Each row was made from one small tree. Brackets hold a mark, then the marks that hang from it, in the order of their numbers. Every link used is in the known rows. Write each row's tree.
In the rows, 128 means zero.
Known rows
{Q_420 Q_213 {Q_775 Q_492}}: [145  78 114 126 200 144 153 118 107 144 153  83 152 154  89 114 130 141
 115 157 118  81 101 131 165 145 144 110 149 144 135 133 134  64 116]
{Q_358 {Q_681 {Q_401 Q_522} {Q_572 Q_739}}}: [107  91  87 151 158 121  94 195 103 146  94  90  89 143  95 110 181 144
 109  99 135 157 126 141 133  94  93 124  89 159 122 103 186 157 130]
{Q_612 {Q_522 Q_213}}: [116 110  82 171 169 137 114 171  91 101 144 140 145 161 117  77 151 116
 146 122 127 112 124 147 165 107 185 123 104  77 123 106 153 153 106]
{Q_572 {Q_681 {Q_358 Q_492}} {Q_739 Q_534}}: [102 151 176 121 136 113 173 111  82 196 114 120  79 119 107 118 106 163
 140 127  91 118  96 161 180  98  96  91 125 152 128 124 152 110 137]
{Q_572 {Q_681 Q_358 Q_401} {Q_739 {Q_247 Q_264} Q_534}}: [129 138 140 148  90  90 147 130  75 185 158 103  60 114 137 149 139 108
 153 146 104 132 123 174 159 133 104 125 123 140 100 126 139 159 132]
{Q_420 Q_213 {Q_775 {Q_492 Q_358}}}: [155  84 113 143 197 148 163  89  97 151 152  59 154 158  79  98 120 127
  95 169 101  65 122 148 164 155 144  78 166 148 126 121 150  48 108]
{Q_401 Q_522 {Q_681 {Q_358 Q_492}}}: [105 115 127 102 139 127 130 161  86 106 118  94 164 167 115  95 124 157
 144 136 132 161 134 131 179 122 124 123 125 158 113 133 129 117  94]
{Q_681 {Q_358 Q_492} {Q_401 Q_522}}: [ 86  75 137  99 140 173 122 146  71 113  88  92 111 150 135 129 132 149
 149 157 134  97 124 135 144 106 107 138  95 158 106 146 159 128 118]
{Q_739 Q_534 {Q_572 {Q_681 {Q_358 Q_492} {Q_401 Q_522}}}}: [ 70 126 148 132 125 126 166 142  85 129 134 123 108 166 122 119 155 117
 177 143  93 132 123 176 148 124 133 113 138 122  96 103 126 150 141]
{Q_213 {Q_420 {Q_775 {Q_492 Q_358}}}}: [150  59 122 121 162 171 130 117 113 138 134  86 128 123  69 115  75 144
 113 176 120  83  89 148 174 126 140  82 167 143 145 117 158  91 141]
{Q_420 Q_213 Q_775}: [146  99  82 132 201 150 155 133 103 136 163  66 154 190  86 112 138 137
 109 139 118 108 104 126 181 144 158 139 126 121 136 124 134  66 115]
{Q_534 {Q_739 Q_247 Q_572}}: [168 111 154 162 154 123 104 156 130 138 183 112 141 177 131 124 129  89
 130 170 117 143  98 143 171 191 174 108 135 114 104 119 137 171 157]
{Q_681 {Q_358 Q_492} {Q_401 {Q_522 Q_213}}}: [102  79 125 126 137 164 133 146  81  91  88 116 125 161 136 111 144 145
 178 140 129  96 138 150 155 111 129 162 103 138 103 141 153 129  96]
{Q_681 Q_401}: [101  85 121 121 164 162 115 168  78 106 112 114 103 146 122 121 149 110
 134 140 129  82 128 116 140 113 136 127  96 150 117 144 154 152 133]
{Q_264 {Q_247 {Q_739 Q_534 Q_572}}}: [123 145 147 170 144 117 111 161 121 104 178  72 124 169  95 132 135 109
 164 132 128  91 125 151 128 168 177  93 134  79  70  72 134 148 156]
{Q_492 {Q_358 {Q_681 {Q_401 Q_522}}}}: [127 103  73 171 151 131 120 151  59 128 132  94 129 156  85 110 168 107
 114 144  97 132 163 153 144 117 145  89 123 147 103 102 171 118 118]
{Q_401 {Q_522 {Q_213 Q_420}} {Q_681 {Q_572 Q_739}}}: [147 102  90 164 117 105 103 208 169 116  98 120 150 182 109  55 135 160
 137  81 167 178 100 160 183  99 136 171 117 135 138  94 150 143  81]
{Q_612 {Q_420 {Q_775 Q_492}} {Q_522 Q_213 {Q_401 Q_681}}}: [131  92  80 145 166 131 119 170 120  71 145  92 132 178 115  63 159 107
 126 157 147 116  79 151 129  99 209  92 162 118 107 137 152 102 108]
{Q_401 {Q_522 Q_213} {Q_681 {Q_572 Q_739}}}: [135 119  92 164 130  89 119 211 138 120 113 115 161 197 105  41 165 136
 132  88 156 175 138 155 175 121 126 150 107 143 122  93 138 150  79]
{Q_775 {Q_420 Q_213} Q_492}: [147  61 180 153 181 126 112 120 136 136 122 130 190 112 113 134 104 126
 148 136 134  71 113 122 166 129 148 115 170 127 132 169 169  84 103]
{Q_420 Q_213 {Q_775 {Q_492 {Q_358 {Q_681 Q_401 Q_572}}}}}: [138  71  87 134 213 150 139  98  96 132 126  46 112 128  75 111 145 131
  85 135  78  89 114 145 130 138 109  78 160 149 118 124 174  75 109]
{Q_420 Q_775}: [118  93  96 116 184 154 144 160  80 137 164  80 134 166  61 111 120 123
 117 159 127 114 105 129 176 139 142 103 123 125 129 118 133 109 146]
{Q_420 Q_213}: [149 103 116 149 177 150 131 137 111 128 143 109 163 177 123 117 147 141
 117 122 117  99 123 121 180 129 168 139 118 130 140 128 159  94  98]
{Q_522 Q_213 {Q_401 {Q_681 {Q_572 {Q_739 Q_534}}}}}: [141 124 110 153 129 107 139 185 134  98 101 115 120 162 157  70 153 110
 112  91 135 126 115 157 145 109 155 107 139 134  96 107 149 181 121]
{Q_358 Q_492 {Q_681 {Q_401 Q_522} Q_572}}: [106  99 106 105 175 145 102 180  78 123 102 121  93 133 109 121 179 155
 127 112  99 137 124 142 133 121 112 126 105 142 119 119 189 152 109]
{Q_739 {Q_247 Q_264} Q_534 {Q_572 Q_681}}: [168 157 138 174 106  65 145 157  87 154 240 159 133 155 123 142 168  80
 172 157  83 156 147 188 188 200 190 123 178  77 112  80 123 182 128]
{Q_213 {Q_420 {Q_775 Q_492}}}: [141  55 136 108 168 170 127 141 120 136 135 105 121 118  81 121  83 155
 132 162 141  92  69 141 179 123 144 104 157 139 143 135 147 104 151]
{Q_681 {Q_401 Q_522} {Q_572 Q_739}}: [ 96  81 112 136 135 148 100 204 129 143  81  68  92 167 121  85 159 133
 107 119 168 115 116 142 120 101  91 142  76 160 132 108 177 165 126]
{Q_534 {Q_739 {Q_247 Q_264} {Q_572 {Q_681 {Q_401 Q_522}}}}}: [167 123 129 163 116  97 112 191 109 152 203 124 111 188 152 122 178  90
 153 189 120 158 136 179 153 205 172 167 128 122  93 126 119 161 142]
{Q_264 Q_247}: [137 117 145 145 157 148  94 155  97 104 141 118 119 157 109 127 125 144
 138 143 123 105 144 136 153 147 158 112 112 100 104  95 139 114 120]
{Q_572 Q_681}: [118 122 135 139 166 139 141 169  84 146 156 167 119 157  85 105 159 139
 128 143  97 134 128 151 176 121 138 130 119 141 147 133 137 119 140]
{Q_401 {Q_522 Q_213} {Q_681 Q_572}}: [127 109  79 156 137 113 112 220 124  85 132 133 180 197 105  47 175 132
 142  97 137 171 139 155 169 131 144 146 118 117 117 100 125 162  77]
{Q_522 Q_213 {Q_401 Q_681}}: [163 109 109 152 156 124 131 184 100  66 126 151 147 180 157  90 170 107
 130 126 125 128 146 145 159 121 186 141 151 145  97 140 134 149 117]

Write each row's tree
[ 93  93 105 162 131 146 143 174  84 111 118 147 115 176 105  99 174 137
 172 144 112 138 144 176 158  95 122 168 105 138 113 148 123 119 122] -> {Q_572 {Q_681 Q_358 {Q_401 {Q_522 Q_213}}}}
[142 125 154 154 150 121 118 157 113 141 173 139  96 174 132 123 162  88
 141 167  93 148 100 162 152 176 148 135 117 129  96 142 122 164 161] -> {Q_534 {Q_739 Q_247 {Q_572 {Q_681 Q_401}}}}
[163  96 129 169 166 108 127 179 108 122 182  71 138 160 104 136 159 109
 139 151 136  81 160 132 159 199 173 148 164 136 124 124 175 165 156] -> {Q_247 Q_264 {Q_739 Q_572}}
[122 118 126 121 137 117 126 192 129 123 100  76 104 146 155  89 139 116
  81 111 139 136 105 136 131 101 132  79 140 151 106 112 159 180 146] -> {Q_522 {Q_401 {Q_681 {Q_572 {Q_739 Q_534}}}}}
[151  88  78 156 129 110 139 162 111 105 145 114 180 176  80  58 123 132
 154 146 136 142 118 175 185 131 168 120 162 139 110  99 110  86  83] -> {Q_401 {Q_522 {Q_213 {Q_420 {Q_775 {Q_492 Q_358}}}}} Q_681}
[166 120 128 143 106  96 111 166 123 176 163  85 104 124 133 117 125 114
 117 125 134 126 108 153 167 163 131  97 131 105 128  86 174 197 122] -> {Q_681 {Q_572 {Q_739 {Q_247 Q_264} Q_534}}}
[163  90  94 152 209 128 156  86  80 153 160  65 150 137  62 115 134 135
  96 154  75  98 132 145 167 149 141  76 171 148 122 116 155  44 107] -> {Q_420 Q_213 {Q_775 {Q_492 {Q_358 Q_681}}}}
[152 147 117 188 117  88 132 185 102 178 158 165 104 187 115 102 192 110
 166 134 132 159 137 204 168 113 128 197  87 156 122 118 121 134 109] -> {Q_572 {Q_681 {Q_401 {Q_522 Q_213}}} {Q_739 Q_247}}
[159  66 178 167 179 130 121  91 124 137 118 103 193 119 102 120  91 103
 129 147 110  63 136 135 160 133 151  80 192 128 129 151 180  71  92] -> {Q_775 {Q_420 Q_213} {Q_492 Q_358}}
[113 111 131  99 199 138 125 132  47 126 111 139  93 107 118 150 162 143
 135 111  78 107 130 122 150 124 130 122 112 155 110 138 182 132 116] -> {Q_358 Q_492 {Q_681 Q_401}}
[107 111 143 105 138 122 118 172 124 132  79  63 133 158 111  78 116 175
 114 111 142 168 116 136 168 109  76 117 118 171 131 121 161 136  99] -> {Q_401 Q_522 {Q_681 {Q_358 Q_492} {Q_572 Q_739}}}
[110 101 125  93 199 153 109 150  73 113  91 127  76  99 109 137 159 154
 117 100  78 114 116 123 136 120 106 115 113 144 124 137 200 159 118] -> {Q_358 Q_492 {Q_681 Q_401 Q_572}}
[133  69  91 136 121 125 132 158 125  86 121 106 172 159  86  81 106 162
 174 139 150 163 103 160 186 113 139 137 152 137 108 134  99 100  98] -> {Q_401 {Q_522 {Q_213 {Q_420 {Q_775 Q_492}}}} {Q_681 Q_358}}
[128  66  38 147 159 152 103 195 111 101 119 105 105 153  77 100 164 148
 139 108 125 164  90 164 150 105 135 158 112 104 119 106 160 139 118] -> {Q_358 {Q_681 {Q_401 {Q_522 {Q_213 {Q_420 Q_775}}}} Q_572}}
[137  62 185 160 166 132 113 115 110 136 116 116 175 101  83 116  77  97
 131 167 115  65 139 137 160 131 135  56 191 133 123 147 175 106 124] -> {Q_775 Q_420 {Q_492 Q_358}}
[128  70  85 162 121 154 110 193 112  94 116 144 129 176 127 102 158 131
 173 130 159 105 114 155 154 100 169 184  92 124 119 121 148 139 105] -> {Q_681 {Q_401 {Q_522 {Q_213 Q_420}}}}
[184 106 126 142 124 120  98 163 100 153 198 107 125 144 154 129 124 108
 126 183 129 119 111 137 178 208 176 116 126 116 106 135 142 160 134] -> {Q_534 {Q_739 {Q_247 Q_264}}}
[119 103  98 131 173 132 109 175  82 110 105 143 104 142 113 106 189 149
 150 100  92 129 131 156 145 126 133 151 106 126 113 115 184 152  88] -> {Q_358 Q_492 {Q_681 {Q_401 {Q_522 Q_213}} Q_572}}
[140 125 128 124 101  87 118 149 119 132 138  55 116 116 132 110 105 127
 120 106 119 168 115 141 178 147  96  88 148 126 109 111 150 190 108] -> {Q_401 {Q_681 Q_358 {Q_572 {Q_739 {Q_247 Q_264} Q_534}}}}
[143 124 119 165 135  92 141 171 102 128 203  66 136 151 112 134 152  87
 154 143 129  78 139 135 154 198 190 111 164 105  97  95 157 182 159] -> {Q_247 Q_264 {Q_739 Q_534 Q_572}}
[152 102 184 110 153 146 107 118 126 157  99  77  97 120 119 132  89 167
 111 130 110 125  94 148 174 134  70 103 128 144 147 137 196 166 120] -> {Q_681 {Q_358 Q_492} {Q_572 {Q_739 Q_247}}}
[197 124 141 156 127  91 112 154  96 184 171 106 120 139 131 140 133 121
 128 147 147 124 149 147 191 166 146 146 128 148 137 109 169 148 121] -> {Q_572 {Q_739 {Q_247 Q_264}}}
[135  99  86 167 168 150 113 180  98  89 132 133 129 169 156  86 165 111
 124 144 139 103 126 163 137  97 204 120 120  92 114 120 163 166 129] -> {Q_612 {Q_522 Q_213 Q_401}}
[176 129 132 164 107  77 131 152  95 135 229 121 151 151 142 150 151  72
 168 152 109 133 147 160 188 210 201 107 175  71 103  70 139 202 130] -> {Q_739 {Q_247 Q_264} Q_534 Q_572}
[136  87  87 160 104 129 117 177 128  75 116 127 179 181 116  76 122 159
 170 111 146 176 118 153 200  99 154 160 131 120 114 126 120 123  88] -> {Q_401 {Q_522 {Q_213 Q_420}} {Q_681 Q_358}}
[121 168 154 171 150 106 125 165 116 124 186 103 110 172  84 129 154 114
 166 133 104 109 125 170 133 166 172 108 138  86  81  80 117 136 159] -> {Q_264 {Q_247 {Q_739 Q_534 {Q_572 Q_681}}}}
[ 60  74 134 119 125 160 119 140 120 126  57  44  61 111 129 110 102 132
 111 106 132  95  90 124 126  83  63  80  95 139 106 124 182 185 147] -> {Q_681 Q_358 Q_401 {Q_572 {Q_739 Q_534}}}
